Each row was made from one small tree. Brackets hold a mark, then the marks that hang from it, in alphabetical order. Every link used is in the known rows. Write each row's tree.
Known rows
[tukot [lepo rupifar]]: [-13   0 -23  11   1  -6   5   5   0   3   5   5 -14  -7 -14   3  19   9
 -21  16  -4  13  16  16 -17   0  -5  12  14 -36   4  15 -21 -13  -4  -5
  -4   2   3  29  -6]
[kova [nutosor simef]]: [ -9   7  -6   0   9  -2   6   2 -19  10   9  -2  -4  -2  -9 -13  -2  -4
 -30  13  -5   8   4  14  -2   9  -5  17  -3 -20  21   5 -10   4   8  -7
   0 -14   1  21  11]
[nutosor kova [simef [daveb fezubiv] turo]]: [-13   4  -8  12  10  20   6  16  -4  11  17  13  -7 -15 -23  -1   7  -7
 -13  24   0  -5   1  18  -7  10  -1  17 -21 -42   2   7  -6  26 -13  -1
  12   5   4  14  27]
[rupifar fezubiv [moso [dakug mogu]]]: [-10   7 -11  27  -2   5  -2   2  -6  -1  10  -5 -10 -15 -12 -18 -12  18
   5  18 -11  11   0  -8  -1  15   9  -5 -25 -50   9   8   8  25 -15 -24
   2 -16  15  -8  13]
[tukot [lepo [rupifar moso] vira] menufun]: [ -5  -8 -29  14   3  25   8  -1  14   7  13  -3 -14   6 -35  20  16  23
 -28   9   7  13  37  34 -15   3  -4  21  23 -57  15  26 -15 -17  -8 -15
  -9  -8   0  20  -1]
[daveb fezubiv [simef [nutosor kova]]]: [ -9   9   1  17   5  13   9  19  -3  -5  10   8  -7  -5 -17 -12  10 -10
 -16   4   3   4   7  45   2   4   0  -9 -22 -23  13  -5 -19  13 -11   5
  23  -6   8   5  16]
[daveb [fezubiv [rupifar lepo moso]] [simef [nutosor kova] turo]]: [ -5   4  -4  23   1  36   6  17  -1  -6   9  -2  -5 -21 -30  -5   5  12
 -13   4   2  10   3  30  -1  13   4  -2 -23 -65  14  -1  -7  30 -21   4
  19   8   9   2  21]
[rupifar [moso [dakug mogu]]]: [ -9   5 -10  18  -3  -3  -1  -3  -7   1   9  -7 -14  -3 -11 -19  -8   8
  -5  23 -12   9  -5 -10  -6  11  11  -6 -20 -33   8   2   5   8   6 -14
  -2 -17   6  -4   8]
[nutosor kova [simef [daveb [fezubiv rupifar]]]]: [-19  -4  -1   8  13   1  13   5  -7   4  17  11  -2  -8 -23  -5   9  -9
 -17  23   6  -2   6   9  -6  11  -1  10 -27 -40  -1  10 -23  19  -9  -1
  14  -5   1  25  20]
[tukot [lepo [rupifar fezubiv moso]] menufun]: [ -9  -3 -28  14   0  15   6   4   8   9  13   2 -10  -1 -33  11  10  29
 -18  10   8  10  27  25  -7  -3  -6  13  19 -56  13  27 -16  -5 -27 -11
  -6  -6   5  15   1]
[vira [lepo [rupifar fezubiv [moso [dakug mogu]]]]]: [-11   0 -14  23   0  -8  -4   3  -8  -1   5  -3 -13  -5  -7  -1   5  24
 -11  14 -12  17   7  15 -23  19   6  10 -19 -48  11  19  -5   1   2 -22
   4  -1   0   2   8]
[fezubiv [rupifar [lepo vira]]]: [-10  -3 -11  14   3   9   7  -6  -2  -5   5  -5  -4 -16  -8   0  10   9
 -19  15  -4  17  14   5  -6  15  -3  10   5 -65   6  13 -17   6  -3  -8
   2   4   9  24  -6]
[menufun [tukot lepo]]: [-18  11 -26  12  -2   4 -10  13  -2  13  13   9  -3  -5 -13  -1  14  -5
 -28   5   0   3   5  15   0 -10  -9  23   1 -30  15  11 -14   1  -9  -1
  -9   7  16  31   0]
[lepo [rupifar fezubiv moso] vira]: [ -3   1 -20  27   3  24  15   5  15  -4   5   0  -6 -19 -17   8  10  18
  -5   6 -12  19  37  13 -18  33   4  11  -6 -68   9  16   1  12   1 -37
   1  -8   7   3   4]
[menufun [tukot [lepo [rupifar fezubiv moso] vira]]]: [-14   6 -33  25  -1  21  -3  12  10   8  13   6  -2 -12 -23  11  18  10
 -23  -1  -2  12  25  16 -11   8  -5  29  -5 -60  18  17  -7   8  -9 -23
  -9   4  17  25   4]
[moso [dakug mogu] rupifar]: [-12  -6 -18  25  -6 -37  -1 -19 -17 -11  -1  -5 -21 -13   4  -7   5   1
 -15  36 -15  22   2 -19 -10  14   3 -12 -20 -24   9   2  -9  -9   7  -4
   3 -10   0  14   6]
[menufun [tukot [lepo rupifar vira]]]: [-13   5 -32  17   1  10  -3  10   7   8  11   8  -6  -7 -17  14  26  -2
 -32   3  -3  10  25  17 -13   2  -9  30   4 -44  17  15 -14  -4   0 -13
  -9   5  13  33   0]
[mogu dakug]: [-15   2 -10  10   4 -15   5   8  -2  -8  15   1 -17 -11   6 -14   1  -1
  -6  24 -12  -2   7   6   5  11  -2   1   3  -9  -3  -6 -14  12   9   1
   1   2  12   7   4]
[moso dakug]: [-12   1 -11  19  -2 -23   3   2  -9  -2  11   3 -17 -13   6 -15   4  -6
  -9  25  -8  12  10  -5  -1   6   1 -11  -8 -14   9  -3  -9   5   7  -1
   6   0   8  11   2]
[kova [nutosor [simef [daveb [fezubiv [rupifar lepo moso]]] turo]]]: [ -8   9  -7  14   5  29   2   9 -11  12   7  -4  -2 -22 -21  -5  -3  10
 -21  12  -6  14   2   9   6   4   6  27  -7 -59  25   6   6  29  -7  -6
   1   5  10  14  24]
[kova nutosor]: [ -5  13  -4   4   4   0   2   5 -15   9   4   0  -7 -14  -2 -17   0   1
 -24  10 -14  11   4  13   6   6  -3  13   6 -22  23   2  -5   2   9  -6
  -2  -9   9  18   5]
[fezubiv rupifar]: [-12   4  -3   1   5 -17  12  -3  -4  -2   4   4  -5 -13  -6  -7   9  -2
 -17  19  -2  11  12 -11  -6  13  -6   2   5 -35   0  12 -22   2  -2   2
   0   0   4  22  -3]
[vira [lepo [rupifar moso]]]: [-11  -1 -12  14   0  -5   1   6  -2   2   4   0 -11   1  -9   1   7  18
 -17  11  -8  12  10  22 -24  17   7  12  -8 -38   9  17  -9 -10  12 -16
   0   6  -6   7   0]
[moso dakug rupifar]: [-14 -10 -17  31  -7 -41   4 -12 -12 -10   2   0 -20 -21   9  -7   5   0
 -12  33 -10  21  15 -16  -5  15   3 -16 -17 -18   9  -4 -12  -4  11   0
   6   4   0  19   1]
[simef [daveb [fezubiv [rupifar lepo]]] nutosor turo]: [ -6  23 -14  26   1  39   1  24   8  13   4   5  -4 -53  -9   5  10  12
 -13  11 -20  18   6  12  17  -4   6  18  12 -69  22   1  16  41 -15  11
   5  34   8   8  26]
[rupifar fezubiv [lepo vira] moso]: [ -8   1 -20  37  -3  51  -2   5   5   0  12 -12  -1 -21 -18  -7 -10  31
   3   2 -10  14   9  25   4  18  11  12 -12 -90  13  13  11  31 -19 -36
   3  -2  21  -1   1]
[lepo vira]: [ -7   5 -11  14   5  15   7   3   5  -1   8   1  -9  -7  -4   0   9  -4
 -17  12  -9  10  20  22  -7  14  -2  14   5 -37   9  10  -7   0   7 -16
   0  -2   9  13  -2]
[simef daveb turo]: [ -8  21 -16  14  -1  27   0  22   6  13   5  10 -10 -34  -5   0   9  -5
  -8  20 -12   8   2   4   8  -5   5  25  17 -42   9   7  18  28  -3   4
  -4  24  12   4  14]

Which tree is each row?
[-10   3 -21  31   0  37  -1   5  -1  -2  10  -6  -3 -24  -6  -2   2  19
  -4   7 -10  15  12  31   6  12   0  16   0 -77  13  14   0  24 -21 -26
   8   3  23  10  -3]
[rupifar fezubiv [lepo vira]]
[ -4   8   3  16   4  25  12  18   1  -5   7   4  -7 -18 -29  -5   7   3
 -14   6   5   8  10  25  -5  14   2  -4 -23 -49  11  -1 -10  26 -17   6
  17   5   6   0  24]
[daveb [fezubiv [rupifar moso]] [simef [nutosor kova] turo]]
[-10  -2 -29  10   3   5   7   4   5   8  12   5 -11  -3 -26  15  17  20
 -22  12   9  12  29  28  -6  -6 -14  15  27 -48  12  28 -23 -10 -28  -5
  -3  -4   6  22  -1]
[tukot [lepo [rupifar fezubiv]] menufun]
[-11 -11 -12  26  -2   9   6  -8  -3  -8   9 -12  -8 -17 -14  -6   1  18
 -12  17  -6  19  15  -8  -6  20   9   1 -11 -69   9   6  -9  15   3 -14
   1   1   8  15  -1]
[fezubiv [rupifar [lepo vira] [moso dakug]]]
[-12   1 -13  19   0   0   1   8  -1   1   4   1  -7  -7  -9   1   4  24
 -10   8  -7  15  13  24 -20  19   5  15 -12 -48  10  20  -7   2   0 -21
   3   7   0   5   4]
[vira [lepo [rupifar fezubiv moso]]]
[-13  -6 -18  33  -9  11  -6   1  -6   0  13 -12 -11 -14  -9 -19 -11  20
  -2  18 -11  12  -4   1   4   9  15  -8 -17 -54  12  -3   5  17   1 -14
   3  -1  10   1   0]
[rupifar lepo [moso dakug]]
[ -7  19  -7  20   7  31   6  25   3  14   8  11  -5 -53 -16   1  12   8
 -15  14 -19   9   7  10  10   6   3  12  -1 -59  18   0   7  40  -9  12
   8  25   4  13  33]
[simef [daveb [fezubiv rupifar]] [nutosor kova] turo]
[ -5  -5 -22  34   1  12  13   3  11  -8   8  -2 -12 -22 -11   5  10  18
  -4  12 -13  23  40   4 -17  33   6   3 -14 -63  12   9   0  15   5 -36
   4  -7   8   2   6]
[lepo [rupifar fezubiv [moso dakug]] vira]
[ -2   9  -8  23   2  38   8  16   5  -9   5  -3  -8 -20 -17   7  16   2
 -18   3   3  19  16  39   0   7  -1   8  -4 -61  18   2  -8  23 -20   5
  18  16  13   6  16]
[daveb [fezubiv [rupifar [lepo vira]]] [simef nutosor turo]]
[ -9   7  -4  14   5  10   5   8 -11  10   9  -2  -7 -24 -17  -7  -1   3
 -20  18  -5  16  10  -1   4   6   6  19 -13 -42  25   1   4  28   0  -3
   2   3   8  14  28]
[kova [nutosor [simef [daveb [fezubiv [rupifar [moso dakug]]]] turo]]]
[-13  -4 -14  27  -1 -10   0   7  -4  -1   6  -1 -13 -11  -5  -1   5  23
  -8  12  -8  17  15  17 -19  19   6   7 -17 -43  12  15  -7   4   4 -19
   5   9   1   4   5]
[vira [lepo [rupifar fezubiv [moso dakug]]]]
[-13   5 -35  28  -2  14  -7   5   3   5  13   0  -8  -9 -22   9  18  10
 -23   5  -7  14  19   7 -14   7  -4  25 -13 -60  20  15  -4   8  -8 -24
  -8  -5  17  23   9]
[menufun [tukot [lepo [rupifar fezubiv [moso [dakug mogu]]] vira]]]
[-14   2 -13   6  10  17   6  13  -9  13  18  10  -7 -15 -21  -2   5  -9
 -20  25  -1  -5  -4   9  -9  11  -1  21 -13 -40   0   8  -2  27  -1  -1
   5   4  -2  16  23]
[nutosor kova [simef daveb turo]]
[ -2  -2 -21  31   2  14  10  -2   8  -8   6  -5 -13 -17 -14   5  10  18
  -5  14 -16  23  31   1 -21  32   6   6 -15 -67  12  13   4  12   3 -38
   3 -16   7   0  10]
[lepo [rupifar fezubiv [moso [dakug mogu]]] vira]
[ -6   3 -19  25  -1  -6   8   0   0  -5   5   0 -11 -18 -12  -6   6  17
   0  17 -15  18  16 -12 -15  24   5  -4 -16 -52   7   9   0  12  -3 -26
   4 -15   5  -2  10]
[lepo [rupifar fezubiv [moso [dakug mogu]]]]
[ -9  -6 -10  18   0  20   7  -6   2  -4   7 -10  -2 -13 -19  -3   0  19
 -14  12  -5  16  12   0  -6  19   6   9  -4 -75   6  12  -9  12  -2 -16
  -2  -1   6  15  -4]
[fezubiv [rupifar [lepo vira] moso]]
[ -8  10  -8  10   7  22   2   9 -14  11   7  -1  -3 -23 -15  -3   4   4
 -24  15  -5  15   4  13   6   2   0  29  -1 -53  25   6   0  25  -8  -1
   3   7  10  20  22]
[kova [nutosor [simef [daveb [fezubiv [rupifar lepo]]] turo]]]
[ -4   3  -3  24  -2  40   6  12   8 -14   4  -3  -9  -7 -26   3  10   4
  -6   6  12  14  15  31  -5  10   6   7 -17 -67   9   8  -7  20 -25  -6
  15   9  22  -2  11]
[daveb [fezubiv [rupifar [lepo vira] moso]] [simef turo]]
[ -8  -2 -17  29  -4  43  -2   1   5   1  11 -13  -5 -10 -18  -8  -7  21
  -8   8 -11  11   5  22  -1  15  13  12  -7 -72  12   8   8  13   0 -27
  -1  -3  12   3  -3]
[rupifar [lepo vira] moso]
[-11 -10 -27  45  -7  -5  -6 -19 -16 -15   2 -13 -17 -26   1   1   3  20
  -7  28 -18  29   8  -1  -5  19   5  -1 -22 -69  16   7   0   9 -10 -22
   9  -5  12  14   5]
[moso [dakug mogu] [rupifar fezubiv [lepo vira]]]
[ -8  -5 -27   8   0  10   6   2   8  10  12   1 -12   7 -34  11  12  22
 -25  13   7   9  25  22 -11  -4  -5  11  22 -45  12  23 -17 -18 -14  -4
  -9  -8  -1  18  -1]
[tukot [lepo [rupifar moso]] menufun]
[-13  -3 -20  41  -8  19  -6   5  -6  -1  14 -10  -7 -26  -9 -19 -14  29
   9  13 -10  15   0   5   9  11  12  -7 -22 -71  13   3   9  35 -20 -24
   7   0  20  -4   4]
[rupifar fezubiv lepo [moso dakug]]
[-14 -15 -28  50  -9  -8   0 -12  -9 -14   5  -9 -16 -34   5   2   4  19
  -5  25 -11  29  22   3   0  19   5  -6 -19 -62  16   3  -4  15  -6 -17
  11   9  12  18   1]
[moso dakug [rupifar fezubiv [lepo vira]]]
[ -7  16  -6   8   7  19   2  14 -10  14   7   4  -5 -18 -12  -5   3  -4
 -23  14  -8  10   5  18   7   1   0  28  -1 -33  25   4   5  22  -3  -2
   2   3   9  14  24]
[kova [nutosor [simef [daveb fezubiv] turo]]]
[-17   3 -33  26  -5  -1  -6  12   1   8  14   7  -6 -16 -17   2  15   8
 -18   6  -2  12  18   1  -7   2  -4  16 -12 -46  18   9  -9  11 -10 -14
  -5   5  16  23   6]
[menufun [tukot [lepo [rupifar fezubiv [moso dakug]]]]]
[ -7  23 -10  21  -1  31   0  26  11  10   5  14 -10 -32  -6   2  11  -4
   1  18 -12   8   8  14  12  -7   6  18   6 -44  11   6  14  28 -16   4
   5  26  20   2  19]
[simef [daveb fezubiv] turo]
[ -4  16  -1  13   4  17  12  19   3  -7   3   6  -9 -18 -15   1  15  -7
 -16   7   6  15  13  26  -1   5  -3   1  -5 -38  14   1 -13  20 -20  13
  16  14   9   3  19]
[daveb [fezubiv rupifar] [simef nutosor turo]]
[-14  -3  -8  17   7  29   5  12  -5   8  17   5  -4 -18 -32  -1   3   6
 -11  22   1  -1  -2  10  -7  14   5  16 -27 -69   2   9  -4  33 -16  -4
  11   7   4  14  26]
[nutosor kova [simef [daveb [fezubiv [rupifar lepo moso]]] turo]]
[-11  -9 -23  32  -6   5   1 -12  -4  -9   0  -7 -10 -18  -3   4   6  12
 -16  20 -12  21  13  13  -5  17   3   6  -5 -56  11   8  -7  -4   2 -13
   3   6   4  22  -7]
[moso [rupifar [lepo vira]]]
